What can hang from each mark:
J_153: J_30 J_202
J_649: J_202
J_30: J_77 J_153 J_965
J_202: J_153 J_649
J_418: J_965
J_965: J_30 J_418
J_362: J_202 J_418
J_77: J_418

Each row was made from one small tree. Brackets hold a mark, then the marks that hang from it, in the order of their numbers. Every link used is in the known rows. Write each row's tree.
Known rows:
(J_362 (J_202 (J_153 J_30)) J_418): [ 3.08 -0.65  0.93  2.34  1.20  1.13  1.40  0.05  3.41 -1.24  3.91  1.03
 -0.24  0.63  0.61  0.47  1.32 -0.86 -0.25]
(J_153 (J_30 J_965) (J_202 J_649)): [ 2.45  1.97  0.64  1.23 -1.88  0.09 -2.19  1.68  1.74 -1.84 -4.79  0.22
 -4.57  0.31 -0.01  2.59  3.10 -1.07  0.53]
(J_965 (J_30 J_77 (J_153 (J_202 J_649))) J_418): [-0.96  2.34 -0.26  0.93  0.47 -0.87  0.33  3.07  1.32 -1.70 -3.07 -0.11
  0.23  1.90 -1.51  4.04  3.26 -2.55  1.21]
(J_153 J_30 J_202): [ 1.99 -0.37 -1.11  1.49 -0.97 -1.33 -2.14  0.90  2.01 -0.06 -1.25  0.38
 -2.96 -0.09  0.53 -0.38  3.33 -0.21  0.97]
(J_418 (J_965 (J_30 J_77 (J_153 (J_202 J_649))))): [ 0.01  1.38  1.28  1.43  0.30 -0.97 -1.86  0.94 -1.93 -1.02 -2.56 -0.35
 -0.15  1.33 -2.47  3.37  3.86 -1.79  2.24]
(J_153 J_30): [ 0.52 -0.49  0.04  0.37 -0.59 -0.02 -0.59  0.46  0.55 -1.82  0.66 -0.26
 -2.55 -0.58  0.13 -0.34  2.36  0.86  0.82]
(J_649 (J_202 (J_153 J_30))): [ 1.03 -1.05  1.25  2.64  0.95  0.73 -1.69 -0.29  0.71 -2.87  0.97  1.12
 -0.29  0.31 -1.16  0.31  0.82  2.19  0.19]
(J_30 (J_77 J_418) (J_153 (J_202 J_649)) J_965): [ 1.43  3.95  1.08  1.91 -0.57  1.96 -0.03  1.20 -0.17 -0.38 -2.05  1.21
  0.02  1.18 -1.43  3.73 -0.09 -3.67  2.42]
(J_649 J_202): [ 1.24 -0.94  0.85  0.69  1.22 -0.91 -1.49  0.56  0.35 -0.05 -0.77  0.13
  0.34  1.08 -0.39  0.26 -0.40  0.02  0.11]
(J_649 (J_202 (J_153 (J_30 (J_77 J_418))))): [ 1.65  0.06  1.78  3.10  0.56  1.42  0.24  0.94  0.94 -3.06  3.32  1.77
  0.88  1.72 -1.30  0.06  0.53  0.51  1.54]
(J_30 J_77 J_153): [-2.29  0.07 -0.05  2.20  1.26  1.12  0.53 -0.33 -2.43  1.16  2.04 -0.44
  2.48 -0.60 -2.43  1.39 -0.43 -1.37  3.26]
(J_418 (J_965 (J_30 J_77 J_153))): [-0.79 -0.36  2.16  0.41  1.37  0.52 -0.52  0.14 -4.15 -2.58  1.49 -1.37
  1.70 -1.02 -3.12  1.56  3.89  0.14  2.59]
(J_965 J_30): [ 0.73 -0.09 -0.08 -1.33  0.82 -0.04  0.59 -0.07  0.24 -2.35 -1.22 -0.09
 -1.19 -0.59 -0.04  0.47  2.88  1.07 -1.08]
(J_153 J_202): [ 1.52  0.40 -1.12  1.01 -0.30 -1.30 -1.53  0.44  1.32  1.81 -2.03  0.55
 -0.36  0.48  0.43 -0.11  1.04 -1.19  0.02]
(J_77 (J_418 (J_965 J_30))): [ 3.27  0.63  2.58 -3.07 -0.42  0.40  0.03  0.73 -0.38 -5.60  0.86  0.56
 -1.27  0.64  0.44 -0.59  3.93  1.33 -1.37]
(J_362 (J_202 J_649) J_418): [ 2.24  1.06  0.84  0.52  0.71 -0.63  1.71  1.11  3.61  1.17  0.11  0.54
 -0.91  3.17  1.61  2.26 -0.95 -3.74 -1.00]
(J_418 (J_965 (J_30 J_77 (J_153 J_202)))): [ 0.57  0.06  0.81  1.62  0.92 -0.84 -2.02  0.46 -2.64 -0.79 -0.55 -0.92
  1.49 -0.45 -2.90  1.53  4.75 -0.93  2.80]
(J_153 (J_30 J_77) (J_202 J_649)): [ 0.06  1.05 -0.62  3.02 -1.80 -1.78 -1.28  2.13  1.74  1.04 -2.69  0.35
 -2.76  2.28 -0.47  1.92  2.33 -2.51  2.49]
(J_202 (J_153 (J_30 J_77)) J_649): [-2.08  1.02  1.00  3.62 -1.02  1.05  0.99  0.42  0.11 -1.59  0.62  0.87
 -0.64  1.47 -1.90  2.23  0.31 -0.09  1.78]
(J_362 J_418): [ 1.23 -0.96  0.54 -0.89 -0.17 -0.29  1.92  0.48  1.76  0.02  0.64 -0.48
  0.80  0.33  0.67 -0.08 -0.09 -0.67 -0.32]
(J_965 (J_30 J_77 (J_153 J_202)) J_418): [-0.18  0.94 -0.86  0.92  1.28 -0.45  0.34  2.73  0.48 -1.38 -0.97 -0.59
  1.61  0.01 -1.91  2.07  4.30 -1.79  1.87]

Write each row's tree:
[ 2.93  1.14  0.83  0.01 -1.56 -0.11 -1.37  3.93  2.53 -3.44 -2.30 -0.77
 -2.31 -0.52  0.07  1.04  4.74 -0.55  0.57] -> (J_153 (J_30 (J_965 J_418)) J_202)
[ 0.36  2.00  3.53  1.64 -2.25  1.53  0.39  1.17 -0.53 -4.83  2.61  1.53
 -0.61  2.80 -1.21  1.20  1.35  0.14  1.29] -> (J_202 (J_153 (J_30 (J_77 (J_418 J_965)))) J_649)
[-0.05 -1.02  1.20  4.28  1.05  0.51 -0.71  0.67 -0.24 -1.29  1.81  0.50
  1.33  0.73 -2.53  0.65  0.87  0.76  2.21] -> (J_649 (J_202 (J_153 (J_30 J_77))))
[ 2.29  2.53  0.44  2.09  0.13  2.16 -0.11  0.84 -0.89 -0.09  0.00  0.74
  1.58 -0.47 -1.69  1.94  0.68 -2.79  2.86] -> (J_30 (J_77 J_418) (J_153 J_202) J_965)
[ 0.76  3.13  2.86  3.47  0.12  2.18  1.46  3.82  1.82 -3.40  1.18  0.38
 -0.41  2.19 -1.63  4.22  1.79 -2.64  1.12] -> (J_362 (J_202 (J_153 (J_30 J_77 (J_965 J_418))) J_649))
[ 0.24  0.76  2.39  0.60 -0.14  1.48 -0.11  0.46 -3.17 -2.11  3.97  0.10
  2.56  0.59 -1.95  0.53  0.65 -1.22  3.07] -> (J_30 (J_77 (J_418 J_965)) J_153)
[ 2.67 -1.10  3.04  3.46  0.50  0.50  0.99  1.36  0.48 -1.08  5.65 -0.32
  1.98  1.48 -1.33  0.50  2.55 -1.53  2.26] -> (J_362 (J_202 (J_153 (J_30 J_77))) (J_418 J_965))
[ 1.91  1.09  0.96  1.71 -1.52 -0.22 -0.39  4.91  1.48 -1.85 -1.52 -1.36
 -0.82  0.01 -1.29  1.40  4.63 -1.89  2.74] -> (J_153 (J_30 J_77 (J_965 J_418)) J_202)
[ 1.12 -0.23  2.51  4.11  0.92  1.98 -0.75  1.09 -1.32 -2.53  0.40 -0.23
  1.25 -0.49 -3.35  1.83  1.43  0.95  2.43] -> (J_649 (J_202 (J_153 (J_30 J_77 J_965))))
[ 0.88 -0.17 -0.94  3.20 -0.98 -1.63 -1.25  1.76  0.90  1.55 -0.28 -0.25
 -1.24  0.38 -0.64 -0.11  3.15 -1.59  2.92] -> (J_153 (J_30 J_77) J_202)
[ 3.57  1.09  1.29 -1.43  0.35  0.38 -1.90 -0.11 -0.52 -4.13 -0.19  1.10
 -0.54  0.08 -0.28  0.48  4.59  0.15  0.00] -> (J_77 (J_418 (J_965 (J_30 (J_153 J_202)))))
[-0.84  2.07  2.25  3.45 -1.11  2.52  0.85  0.97 -0.85 -2.70 -0.82  0.30
 -0.90  0.33 -2.78  3.35  0.91 -0.01  1.87] -> (J_202 (J_153 (J_30 J_77 J_965)) J_649)
[ 0.26 -0.54  2.24 -0.15  0.08 -0.80 -0.08  1.33 -2.60 -2.33  0.29 -1.44
  0.96  0.18 -1.96  0.51  4.19  0.26  1.34] -> (J_418 (J_965 (J_30 J_77)))
[-0.96  2.55  2.83  2.18 -1.57  2.47  1.82  3.35  0.72 -4.79 -0.52 -0.27
 -0.18  1.00 -2.38  3.66  1.57 -0.36  1.37] -> (J_202 (J_153 (J_30 J_77 (J_965 J_418))) J_649)
[ 2.82  0.96  3.01  2.82  0.42  2.93  0.24  1.37  0.03 -4.26  1.88  1.17
  0.65  0.55 -2.14  1.16  1.15  0.64  1.81] -> (J_649 (J_202 (J_153 (J_30 (J_77 J_418) J_965))))
[-1.21 -0.10  0.48  3.65 -0.26  1.33  0.77  0.11 -0.55 -1.20  2.55  0.32
  0.68 -0.09 -2.19  0.47  1.18  0.72  2.17] -> (J_202 (J_153 (J_30 J_77)))
[-0.56  3.20  1.26  1.89 -0.47  0.76 -0.27  3.52  0.12 -0.72 -3.17 -0.58
  1.19  0.96 -2.20  4.70  1.04 -3.73  2.66] -> (J_30 J_77 (J_153 (J_202 J_649)) (J_965 J_418))
[ 2.86 -1.39  2.81 -2.59  0.02 -0.95  0.97  0.89  0.19 -3.82  0.03 -1.51
  0.13  0.15 -0.08 -0.08  4.13  0.86 -0.93] -> (J_362 (J_418 (J_965 J_30)))
[ 2.34  0.82  3.54  1.31  0.24  0.59  0.62  0.23  1.81 -1.11  1.97  0.94
  1.42  3.23 -0.04  2.38 -0.54 -2.11 -1.12] -> (J_362 (J_202 J_153 J_649) (J_418 J_965))
[-0.64  0.56  0.37 -1.69  1.56  1.00  1.06  1.31  0.21 -4.76  0.16 -0.54
  0.28 -0.96 -0.86  1.83  3.35  0.56 -0.46] -> (J_965 (J_30 J_153) J_418)
[ 1.08  2.57  1.46  1.64 -2.41 -0.54 -0.31  5.23  2.07 -2.28 -3.66 -0.68
 -2.42  1.76 -0.99  3.19  3.67 -2.91  2.25] -> (J_153 (J_30 J_77 (J_965 J_418)) (J_202 J_649))
[-0.72  0.53 -1.37  3.47  0.77 -0.44 -1.16  0.12 -1.13  3.16 -0.16  0.08
  2.21 -0.11 -2.06  1.36  0.48 -2.52  3.36] -> (J_30 J_77 (J_153 J_202))
